Every row comes from one small tree of marks. The marks that hang from a mark follow it in brackets, in alphabetical order. Every link used is in the known rows. Which tree was each row made from?
In the rows, 128 means zero.
Known rows:
bodudu(vagos): [151 155 149  87 141 133  94  72 113  80  89 104 157 152 114 120 137 178
 124 117 163 113 137 137 137]
vagos(dorifal rito): [158 143 140 116 133 135  90 138  96 106  92 104 161 165  99 119  94 173
 125 113 150 103 137 123 111]
bodudu(vagos(kolot)): [143 149 146  91 161 133  96  95 115  85  90  95 175 147 102 123 129 185
 117 125 147 115 128 135 133]
binu(gufezaz(bada zenavan)): [134 176 151  99 132 156  90  51 114  95  73 130 156 149  79 127 129 142
 174 164 147  97 138 129 148]
dorifal(vagos(bodudu rito)): [134 143 137  86 114 125 100 132 106 119  86 110 180 160 100 121  97 170
 126  96 130 119 132 123 109]
binu(gufezaz(bada(vagos) zenavan) ravaz): [137 185 131 109 138 148  88  85 137 102  95 134 175 152  66 123 110 127
 170 173 138  91 145 126 168]
gufezaz(bada(vagos(dorifal kolot)) binu(ravaz) zenavan): [157 171 130 136 153 157  96 117 138 107 102 132 190 131  56 117 109 139
 130 168 116  85 111  91 156]
vagos(bada rito): [150 177 158 120 118 132  87 106 109 114  94 107 169 176  83 125 101 171
 127  96 139  90 146 114 115]
dorifal(vagos(bodudu)): [139 140 144  90 124 131 102 106 108  97  91 108 169 147 109 118 104 181
 130 102 125 126 132 125 113]
kolot(vagos): [139 154 149 107 133 131 106 100 107  90  69 109 145 166 108 121 118 185
 130  96 146 127 146 115 130]
zenavan(ravaz): [146 183 148 120 147 158  75  81  88  96  82 119 143 179  86 117  93 183
 143 102 158 104 136 132 123]
dorifal(vagos(bada bodudu rito)): [138 145 144 102 109 116  88 135 115 120  98 109 193 158  97 121  88 175
 118  88 112 112 133 115 104]
binu(gufezaz ravaz): [148 165 126  95 122 148 107  95 130 104  89 101 159 164  98 127 120 161
 163 149 148  97 169 141 141]
bodudu(vagos(bada rito)): [150 160 149 101 127 119  80 102 120 102  96 105 180 163 102 123 122 173
 113 103 150  98 138 126 127]
vagos(dorifal): [164 140 148 120 144 143  93 108  98  80  98 102 147 150 108 115 101 185
 130 121 144 111 138 128 116]
gufezaz(zenavan): [131 184 154 104 139 156 113  75 103  93  85 117 142 157  81 116 121 158
 161 134 156 116 136 113 138]
kolot(vagos(bada bodudu dorifal rito)): [147 120 132 132 114 118  90 194 107 107  94  98 185 152 110 116  73 179
 109  81 119 126 135 115 108]
gufezaz(bada binu): [176 176 158 112 119 163 104  42 116  94  70 122 152 152  90 130 149 160
 127 130 143  74 128 112 133]
bodudu(vagos(bada dorifal)): [165 134 147 118 141 121  73 106 121  76 112 101 175 139 120 115 114 189
 108 115 137 108 132 131 123]
bada(vagos(dorifal kolot rito)): [145 143 145 127 173 129  71 150 105 105 103 107 177 146  75 115  67 178
 108 120 132 123 126 109 125]
gufezaz(bada(vagos(rito)) binu(ravaz) zenavan): [151 198 133 120 126 156 101  95 136 124  90 143 180 154  52 122 124 119
 140 152 140  76 124  88 163]
zaviv(binu(gufezaz(bada)) zenavan(ravaz)): [121 180 140 120 138 195  77  64 128 111  74 112 146 161  71 159  93 201
 147 129 151  99 117 132 130]
binu(gufezaz(zenavan)): [127 167 144  92 131 157 102  65 116 101  74 117 144 147  90 121 127 159
 173 156 157 121 151 125 141]
dorifal(vagos(bada bodudu kolot rito)): [130 138 141 106 128 117  91 160 117 124  99 100 211 152  85 124  80 184
 111  96  96 114 123 114 100]
zaviv(binu(gufezaz(bada(vagos) zenavan) ravaz)): [135 180 138 108 126 165  90  73 138 108  98 118 168 142  64 137 109 150
 155 149 136  89 129 118 152]

Which tree is each row?
[131 152 150 106 137 111  81 126 123 123  93 111 200 166  80 129  96 190
 113 102 103 105 128 105 105]
dorifal(vagos(bada kolot rito))
[159 116 141 146 150 141  91 184 104  87 121  76 199 122  96 114  61 193
 110 112  93 117 120 129 100]
vagos(bada bodudu dorifal kolot)
[160 135 141 114 132 115  70 133 118  98 108 103 186 152 111 118 108 180
 105 109 143 101 131 127 119]
bodudu(vagos(bada dorifal rito))
[148 126 132 100 159 122  83 151 111 101  95  94 192 149 104 122 107 182
 104 124 143 110 121 133 121]
bodudu(vagos(dorifal kolot rito))
[129 180 150 114 138 173  64  52 118 106  85 129 155 139  63 134 101 164
 152 136 145 100 116 116 143]
zaviv(binu(gufezaz(bada(vagos) zenavan(ravaz))))
[152 129 138 118 152 115  72 154 119 102 109  94 204 146 100 121  98 187
  97 116 126 104 122 125 116]
bodudu(vagos(bada dorifal kolot rito))
[154 113 134 125 158 150 105 180  92  85 106  77 184 125 101 114  71 187
 119 121 114 126 120 138 106]
vagos(bodudu dorifal kolot)
[149 199 144 125 131 177  87  56 108 109  69 146 157 158  63 121 130 146
 150 140 148  76 111 103 144]
gufezaz(bada binu zenavan(ravaz))
[154 120 134 140 139 133  87 216 102 114 116  80 213 139  86 118  53 181
 105 103  99 108 120 124  95]
vagos(bada bodudu dorifal kolot rito)
[136 196 140 133 156 165  68  96 114 127  76 150 182 154  37 119 101 141
 132 141 138  86 100  88 149]
gufezaz(bada(vagos(kolot rito)) binu zenavan(ravaz))
[131 179 148 108 127 177  76  52 114 107  79 123 154 146  69 138 111 166
 159 135 146  92 118 123 135]
zaviv(binu(gufezaz(bada zenavan(ravaz))))
[152 136 139 124 144 135  79 159  98 102 109 106 170 137  92 108  61 163
 114 107 142 130 130 120 123]
bada(vagos(bodudu dorifal rito))
[154 189 153 112 122 170 112  47 118 101  71 135 155 146  72 124 152 141
 149 149 145  81 119  98 145]
gufezaz(bada binu zenavan)
[132 180 130 111 150 147  89 100 137 105  95 127 186 149  59 124 104 132
 166 177 127  92 140 125 166]
binu(gufezaz(bada(vagos(kolot)) zenavan) ravaz)
[145 129 136 127 164 134  79 183  99 106 110  96 188 132  81 111  51 172
 107 113 126 131 121 118 121]
bada(vagos(bodudu dorifal kolot rito))
[140 151 151 118 167 146  93 128 103  89 104  96 171 129  79 112  73 175
 119 114 129 136 128 120 133]
bada(vagos(bodudu kolot))
[125 173 143 103 126 177  86  65 116 112  80 112 144 145  77 133 111 179
 160 129 154 109 128 120 129]
zaviv(binu(gufezaz(zenavan(ravaz))))
[131 133 141  94 143 131 105 130 110 102  92  99 188 142  97 121  95 188
 122 110 108 129 124 124 110]
dorifal(vagos(bodudu kolot))
[131 184 144 109 139 162  70  59 107 101  72 138 158 159  71 124 112 146
 175 156 151  95 131 133 146]
binu(gufezaz(bada zenavan(ravaz)))
[143 153 147 104 146 120  82 125 121 107  97  96 198 157  91 126 112 181
 106 111 134 100 128 125 124]
bodudu(vagos(bada kolot rito))
[120 185 144 124 143 193  93  82 119 109  83  99 135 168  75 151  87 216
 134 102 158 113 117 120 119]
zaviv(binu zenavan(ravaz))
[149 180 129 126 141 166 111 120 134 111  99 126 194 128  53 118 110 128
 136 157 117  90 112  97 159]
gufezaz(bada(vagos(bodudu kolot)) binu(ravaz) zenavan)
[128 184 146 115 152 155  55  59 112 100  79 147 158 150  64 119  98 144
 167 156 149 103 128 124 156]
binu(gufezaz(bada(vagos) zenavan(ravaz)))
[139 174 142 144 163 156  53 117  92  88 106 144 176 141  60 107  62 139
 144 134 133 105 100 119 147]
gufezaz(bada(vagos(bodudu dorifal)) zenavan(ravaz))
[140 150 144 124 131 139  99 178 103 120 102  82 206 151  74 123  70 172
 115  97 109 104 128 122 105]
vagos(bada bodudu kolot rito)
[149 134 137 120 158 135  90 168  98 113  93  94 183 158  84 123  82 182
 116 121 129 105 126 122 106]
vagos(dorifal kolot rito)
[128 177 133 116 134 181  99  81 155 109  93 104 159 151  70 159  98 183
 142 146 141  98 130 125 147]
zaviv(binu(gufezaz(bada(vagos)) ravaz) zenavan)
[136 147 137 103 139 149 114 171  92 119  88  82 190 154  80 124  81 166
 125 106 131 114 128 132 111]
vagos(bodudu kolot rito)
[152 171 138 103 114 165  97  70 133 105  91 104 166 152  81 144 119 165
 148 136 137  76 137 132 137]
zaviv(binu(gufezaz(bada) ravaz))
[153 137 145 141 150 126  76 174 109 113 109  92 199 156  81 123  71 189
 107 112 108  97 126 112 100]
vagos(bada dorifal kolot rito)
[159 195 135 115 117 168 121  73 132 108  83 132 169 156  67 124 147 131
 152 157 138  68 127 103 154]
gufezaz(bada binu(ravaz) zenavan)
